Each row was made from one walk, in order. Every step used is in the known rows, and no mark comes twice. Write each row's walk.
In the rows, 128 means zero.
Known rows
V/W/M/H/Q/G: [129 124  53  98 131 198 102  99 152 138  93 115 106  93 106 163 145 157
 161  73 116 177 127]
Q/H/V: [ 89 181  96 113 134 161 148 174 124 117 178 139 143 132 118 141 162 133
 105 104 102 157 135]
H/V/G/M: [128 160 182 125 117  98 135 177  71 125 135 168 155 115 174 134 128 133
  67 113 117 145 137]
G/M: [131 166 164 130 156 102 105 134  89 124 137 139 141 112 140 139  90 126
 109 117 105 135 136]
W/V/G/Q/H: [ 52 157 127 151 152 147  98 197 120 117 110 123 109 112 135 122 184  98
  87 144  95 135 143]
G/Q/H: [ 54 163 131 136 160 150 116 186 133 106 134 123 100 129 127 132 105 102
 114 130  95 134 137]
V/W/M/H/Q: [116 114   4 101 141 179  80 104 146 149 108 132 114  94  95 154 185 158
 132 107 114 162 142]
W/V: [115 172  79 134 149 164  78 104 103 139 131  90 146  93  82 133 213 137
 117 133  99 142 147]
M/H/Q/G: [122 112 103  89 134 200 150  61 149 125 123  83 134  85 143 157 101 147
 165  65 106 164 118]
H/Q: [111 109  71 107 140 198  84 101 130 130 136 119 134 100 123 152 130 125
 127 112  97 161 131]
M/H/V/W/Q/G: [125 205 191  94 132 181 167 101 119 124 123 130 169 108 102 156 187 173
 125  55 127 161 124]
W/M/G: [117 182  93 144 152 131  82 163 130 133  93 136 124 124  69 146 144 126
 133 137 118 123 140]
Q/G/M/H/V: [138 173 152  94 120 115 191 107 104 127 147 104 150 106 150 144  86 168
 125  66 116 146 132]
W/Q: [112 198 185 113 167 170 135 103 102 113 147 154 172 118  92 150 182 128
 103 110 105 124 139]
G/M/H/V/W/Q: [130 204 191 102 148 117 133 126  93 133 131 168 181 114  99 143 188 167
  82  88 125 142 141]
V/G/Q/W/M/H: [ 94 150 126 136 148 121 183 147 111 135  82 129 112 104 146 142 132 155
  93 128 115 113 153]
M/G/Q/H/V: [ 65 180 139 135 133 138 120 216 138 117 123 117 125 138 113 132 100 117
 107 124 109 135 136]
H/V/W: [113 180 112 116 111 166  88 167 105 140 130 144 144 115 103 143 190 168
  97 109 127 177 130]
Q/G/M: [143 169 192 125 147 120 124 125  98 116 125 124 131 110 150 148  53 126
 133  86 107 149 123]
M/H: [107 156 107 100 148 145 166  73 124 127 140  88 147  92 128 137 156 164
 132 104 116 132 133]
V/G/Q: [ 70 144 183 133 123 151 122 174  99 118  96 133 111 111 161 131 122 119
  82 143 113 130 137]
G/M/H/Q: [127 101  92  99 151 133 118  75 126 134 131 108 142  86 151 142  97 140
 132  97 101 144 135]

Write each row's walk
[111 201 180 120 164 175  90 127 105 125 120 173 169 115  79 149 219 143
  98 111 119 148 132] : V/W/Q
[121 114 116 134 161 184 117 105 120 136 118 125 151  97 141 157 104 139
 120 111  92 158 132] : H/Q/W
[122  91 119 103 141 129 130  94 118 133 115 125 148  84 183 138 117 138
 109 100 108 144 132] : V/G/M/H/Q
[ 53 170 161 150 167 131  96 201 148 111 101 110 112 131 118 130  92  98
 126 137 104 124 131] : M/G/Q/H
[127 157 146 109 158  90 151  87 105 128 135 106 148  95 148 134 103 154
 121 101 113 126 137] : G/M/H
[112 170  99  90 115 150 187 103 115 132 160  97 156 104 128 140 159 176
 112  95 119 143 139] : M/H/V
[144 125 152 117 143 147  97 112 113 121 120 125 127 103 152 155  44 118
 141  80  98 162 123] : H/Q/G/M
[141 121  94 141 175 125 103  74 108 154 103  83 160  73 121 140 145 148
 119 111  89 142 150] : G/M/H/Q/W/V
[128  95  89 115 144 129  99  85 113 144 108 101 152  71 154 132 171 136
 107 107 101 145 142] : W/V/G/M/H/Q
[105 161 143 113 101 159 156 165  92 125 137 151 156 113 156 138 185 148
  73 114 121 154 132] : H/V/G
[138 159 172 106 152 106 172  81 112 121 124  94 140  93 157 142  73 154
 144  71 113 135 126] : Q/G/M/H
[132 147 176 141 165  77 154 102  85 143  97 105 166  76 169 126 159 158
  90 110 111 126 145] : Q/W/V/G/M/H
[140 186 217 106 165 113 148  88 110 123 104 133 160  98 127 146 131 158
 127  65 123 140 126] : V/W/Q/G/M/H
[121 144 178 113 146  84 167 111  96 126 118 128 152  91 184 129 133 152
  96 104 121 127 134] : V/G/M/H
[ 84 147 219 156 144 140 148 171  92 124  79 132 130 106 175 139  99 131
  77 139 107 130 136] : V/G/Q/W
[128 130  49 139 159 174 104 134 121 142 114 152 121 113 101 166 132 133
 118 124  92 149 150] : H/Q/W/M
[125 153 195 134 145  95 116 156  79 121 118 161 147 108 173 132 125 122
  82 121 113 137 133] : V/G/M
[ 85 185 178 115 135 159 172 187 107 108 157 188 174 132 145 139 223 122
  66 102 109 145 135] : W/Q/H/V/G
[ 85 150 194 133 126 131 203 158  97 132  94 112 143 103 183 136 109 162
  72 116 115 130 141] : M/H/V/G/Q/W
[ 71 190  85 140 131 131 112 239 138 121 120 142 102 151  87 138 114 113
 105 131 107 129 148] : W/M/G/Q/H/V
